Each row comes from the steps of one path. Every step used is in the known rows, and no mark comes twice. Write the path behind each row, first mark first.
(in the rows, 128 means zero)
Known rows:
sepa -> mika -> belesuv -> runor: [153 145  95  45 112 105 130 110 144 154 107 123 133 142 124 132 124 114
 123  93  87 139 164 149 149  89  70 153 136 143]
nimek -> sepa -> mika: [119 147 105 117 132 105 147 105 106 151  91 131 108 139 112 130 108  93
 123 130 107 115 141 157 134 106  78 144 141 139]
fese -> kuvet -> nimek: [113 125 136 147 121 119 127 114 138 139 129 145 114 120 151  86 124 137
 128 172 138 133 153 124 130 101 159 114 126  83]
febi -> dobug: [109 121 122 130 137 149 133 152 154 132 125 133 122 129 115 102 134 162
 112  47 119 135 165 121 131 110 122 126 134 137]
redom -> kuvet -> nimek -> sepa -> mika -> belesuv: [125 132 115 153 144 102 128  89 156 161 111 133  80 133 152 130 114  93
 136 208 142 128 121 160 145  88  91 121 145 127]
dobug -> febi -> runor -> belesuv: [131 110 109  27 116 146 128 127 153 147 113 147 190 130 131 106 139 118
 129  87  94 151 162  99 129 147 160 138 124 178]
dobug -> febi -> runor: [136 107 114  56 127 143 130 126 134 133 116 141 180 130 129 111 137 139
 127 102  97 141 148 101 129 143 163 139 126 177]
sedigid -> kuvet: [136 126 118 188 112 142 132 161 161 124 151 137 113 114 132 124 134 142
 141 166 141 118 114 110 133 106 145 131 125  97]
sepa -> nimek -> belesuv -> dobug -> febi: [119 134 126  29 119 134 116 133 155 170 100 151 133 133 118 126 125  87
 113  87  83 137 139 134 135  57  93 127 125 169]
belesuv -> dobug -> febi -> mika: [123 126 103  72 131 156 133 166 158 132 121 142 150 131 122  97 140 110
  96  59 110 152 195 109 130 103 115 132 111 166]
mika -> belesuv -> runor: [151 138 107  51 113 127 121  92 150 151 128 126 145 138 144 124 127 120
 121  89  98 126 164 137 145 118 115 138 130 169]
ketu -> rikup -> kuvet: [119 144 121 252 112 118 122 132 100  77 118 106 136 133 143 131 136 152
 138 141 133 112  78 113 124 126 127 136 128 104]
kuvet -> nimek -> sepa -> mika -> belesuv: [ 94 134 114  91 136  88 134  87 145 147  80 129 100 138 127 131 118  90
 110 200 114 111 150 160 128  65  83 131 151 133]
runor -> belesuv -> mika: [112 142  95  51  97 136 135 144 165 162 118 146 150 137 130 100 128  52
 125  90 111 160 182 137 134 136 106 124 113 131]
sedigid -> kuvet -> nimek -> sepa -> mika -> belesuv -> runor: [116 134 104 144 109 117 135 125 175 146 118 142 104 124 139 126 130 116
 127 193 123 103 138 133 137  60 117 136 138 110]
fese -> kuvet -> nimek -> sepa -> mika: [108 134 123 140 123 108 136 103 126 150 111 146 104 125 143  88 115 121
 126 172 127 128 160 137 133  89 135 122 132  88]
rikup -> kuvet -> nimek -> sepa -> mika -> belesuv: [ 89 135 116 170 129  90 131  97 169 125 100 114 115 135 128 118 120 130
 120 164 121 104 135 151 133 101  97 136 132  98]
sedigid -> kuvet -> nimek -> sepa -> mika -> belesuv: [115 131 107 156 119 112 136 130 175 138 117 136  93 121 131 125 128 115
 127 217 130 106 132 132 135  62 112 133 142 103]
dobug -> febi -> mika -> belesuv: [138 122 108  30 136 134 128 124 136 127 109 133 158 134 109  97 136 109
 113 144 100 155 176 107 135 132 120 140 124 171]
mika -> belesuv: [149 131 113  74 132 120 122 101 151 136 127 114 122 133 126 125 123 114
 122 136 112 133 150 135 140 122 104 132 136 153]
runor -> belesuv -> nimek: [101 149 105  51  89 140 125 136 167 177 123 139 166 128 138 102 133  57
 129  76 110 151 157 129 131 126 116 114 110 130]
nimek -> belesuv -> mika: [136 140 114  71 119 122 140 130 126 159 116 155 117 142 118 113 112  81
 109 108  91 135 176 150 138 108  85 111 116 145]
belesuv -> runor: [131 137 119  95 101 139 126 114 129 150 130 144 160 135 154 128 134 134
 127  58 107 119 147 131 135 124 143 134 119 151]
rikup -> kuvet -> nimek -> belesuv -> dobug -> febi: [ 94 123 129 157 129 110 123 121 183 125 114 131 129 130 131 110 129 140
 111 135 117 115 145 129 128  92 116 120 121 109]
sedigid -> kuvet -> nimek -> sepa: [105 126 119 185 118 123 136 137 168 133 125 142  98 117 137 125 130 122
 130 218 142 100 120 124 127  75 137 125 137  99]
dobug -> febi: [135 116 126  83 136 135 124 121 129 126 123 135 157 127 119 112 136 124
 127 148 116 142 128 103 124 123 146 137 130 162]
sepa -> nimek -> belesuv: [120 136 135  47 116 122 115 120 139 168  98 146 124 134 118 138 120  94
 124 118  89 128 120 145 136  73  95 126 129 149]

Which path is each row?
[139 150  92  51 114 104 131 119 143 158 109 117 129 139 116 121 122  91
 121 112  89 145 156 152 147  82  58 143 130 132]	sepa -> mika -> belesuv -> nimek
[118 132 103  40 109 152 124 151 190 162 122 146 163 127 132 101 139  75
 116  53 111 161 183 109 128 113 119 127 117 159]	runor -> belesuv -> dobug -> febi
[127 150  91  88 133 107 145 103 128 158  92 127 105 142 113 125 106  84
 113 109  97 119 166 159 140  92  63 145 140 158]	nimek -> sepa -> mika -> belesuv -> dobug
[129 128 103  23 128 137 128 125 135 137 111 134 166 134 112  90 136  96
 111 133  96 155 176 110 136 126 117 136 117 171]	dobug -> febi -> mika -> belesuv -> nimek
[127 114  99  18 112 146 134 133 153 149 112 151 190 135 131  98 137 102
 125  84  89 156 175 104 132 146 152 138 119 179]	dobug -> febi -> runor -> belesuv -> mika
[124 151  98  62 119 122 130  92 139 164 118 118 131 136 130 108 115  75
 116 120  99 124 155 149 141 110  92 124 125 162]	mika -> belesuv -> nimek -> sepa
[118 124 121 158 114 131 130 157 188 140 134 151  98 116 139 122 134 124
 118 181 130 112 142 120 131  55 124 114 129 102]	sedigid -> kuvet -> nimek -> belesuv -> dobug
[130 152  94  79 124 104 143  87 118 162  91 130 117 144 120 129 107  90
 121 112  92 114 158 160 142 100  73 149 141 159]	nimek -> sepa -> mika -> belesuv -> runor
[131 145 103  59 116 126 123 105 150 156 129 116 138 133 132 109 124  89
 119 117 102 134 153 141 141 110  98 123 121 152]	mika -> belesuv -> nimek
[148 128 100  48 136 138 122 120 174 140 128 123 135 132 127 109 129 107
 105  94 102 146 179 121 139  98 102 135 129 181]	mika -> belesuv -> dobug -> febi
[120 125  94  12 108 138 136 122 147 166 100 148 191 135 127  99 132  92
 126  77  78 148 168 113 133 130 136 140 122 181]	dobug -> febi -> runor -> belesuv -> nimek -> sepa -> mika
[107 149 110 222 117  95 125 108 112  89  92 103 122 139 141 132 130 131
 128 177 121 106  92 132 127  92  96 140 140 110]	ketu -> rikup -> kuvet -> nimek -> sepa -> mika -> belesuv
[127 116 103  72 127 159 133 158 163 139 126 144 162 130 136 105 138 127
 104  33 103 144 184 106 130 108 138 133 116 178]	belesuv -> dobug -> febi -> runor
[115 136 121  17 118 136 119 141 152 169  93 153 135 136 114 120 126  83
 107  84  80 141 157 136 138  63  87 128 121 167]	sepa -> nimek -> belesuv -> dobug -> febi -> mika
[138 125 105  19 126 138 127 120 135 135 110 138 170 137 118  97 139 111
 112 120  93 151 181 108 138 131 125 143 121 179]	dobug -> febi -> mika -> belesuv -> runor
[117 126 117 153 110 124 135 151 176 140 130 153  99 121 135 118 132 113
 122 204 128 115 141 127 132  65 122 115 127  96]	sedigid -> kuvet -> nimek -> belesuv -> mika
[115 141 121  36 111 123 123 129 139 170  96 151 124 140 117 126 117  72
 120 114  84 136 138 153 139  72  85 126 122 150]	sepa -> nimek -> belesuv -> mika
[148 123  94  35 131 142 125 122 174 143 125 126 146 134 132 108 130 113
 105  72  94 144 189 119 142 108 112 136 127 189]	mika -> belesuv -> dobug -> febi -> runor
[129 125 135 158 141 113 122 105 157 160 126 145  85 129 156 132 120 107
 135 198 143 131 118 149 141  92 111 103 137 120]	redom -> kuvet -> nimek -> belesuv
[121 141 131  30 103 127 114 114 139 177  99 153 139 137 130 137 123  97
 124  84  79 123 129 146 139  71 102 129 126 160]	sepa -> nimek -> belesuv -> runor
[117 124  89  37  93 144 142 146 161 161 111 151 175 140 145 107 129  97
 126  36  91 147 195 130 139 162 138 128 112 151]	febi -> runor -> belesuv -> mika
[129 146  91  71 136 110 144 100 128 157  90 129 114 141 110 119 109  83
 113 115  93 125 165 150 138  91  69 148 141 170]	nimek -> sepa -> mika -> belesuv -> dobug -> febi
[142 126 116  46 125 142 132 140 151 162 118 159 140 134 125 112 123 112
 101  51  81 136 188 123 135  96 107 114 119 180]	nimek -> belesuv -> dobug -> febi -> runor
[139 132 116  47 130 140 132 145 147 157 115 157 131 135 115 107 124 100
  95  68  87 142 196 124 135  92  90 114 116 171]	nimek -> belesuv -> dobug -> febi -> mika
[121 130 136 114 111 120 127 105 137 159 126 159 119 125 156  86 121 132
 123 142 117 129 171 130 135  90 149 108 122  98]	fese -> kuvet -> nimek -> belesuv -> runor
[129 149  97  90 134 100 144  92 118 155  90 125 106 142 111 129 105  87
 121 134 100 117 152 160 140 102  68 146 144 152]	nimek -> sepa -> mika -> belesuv
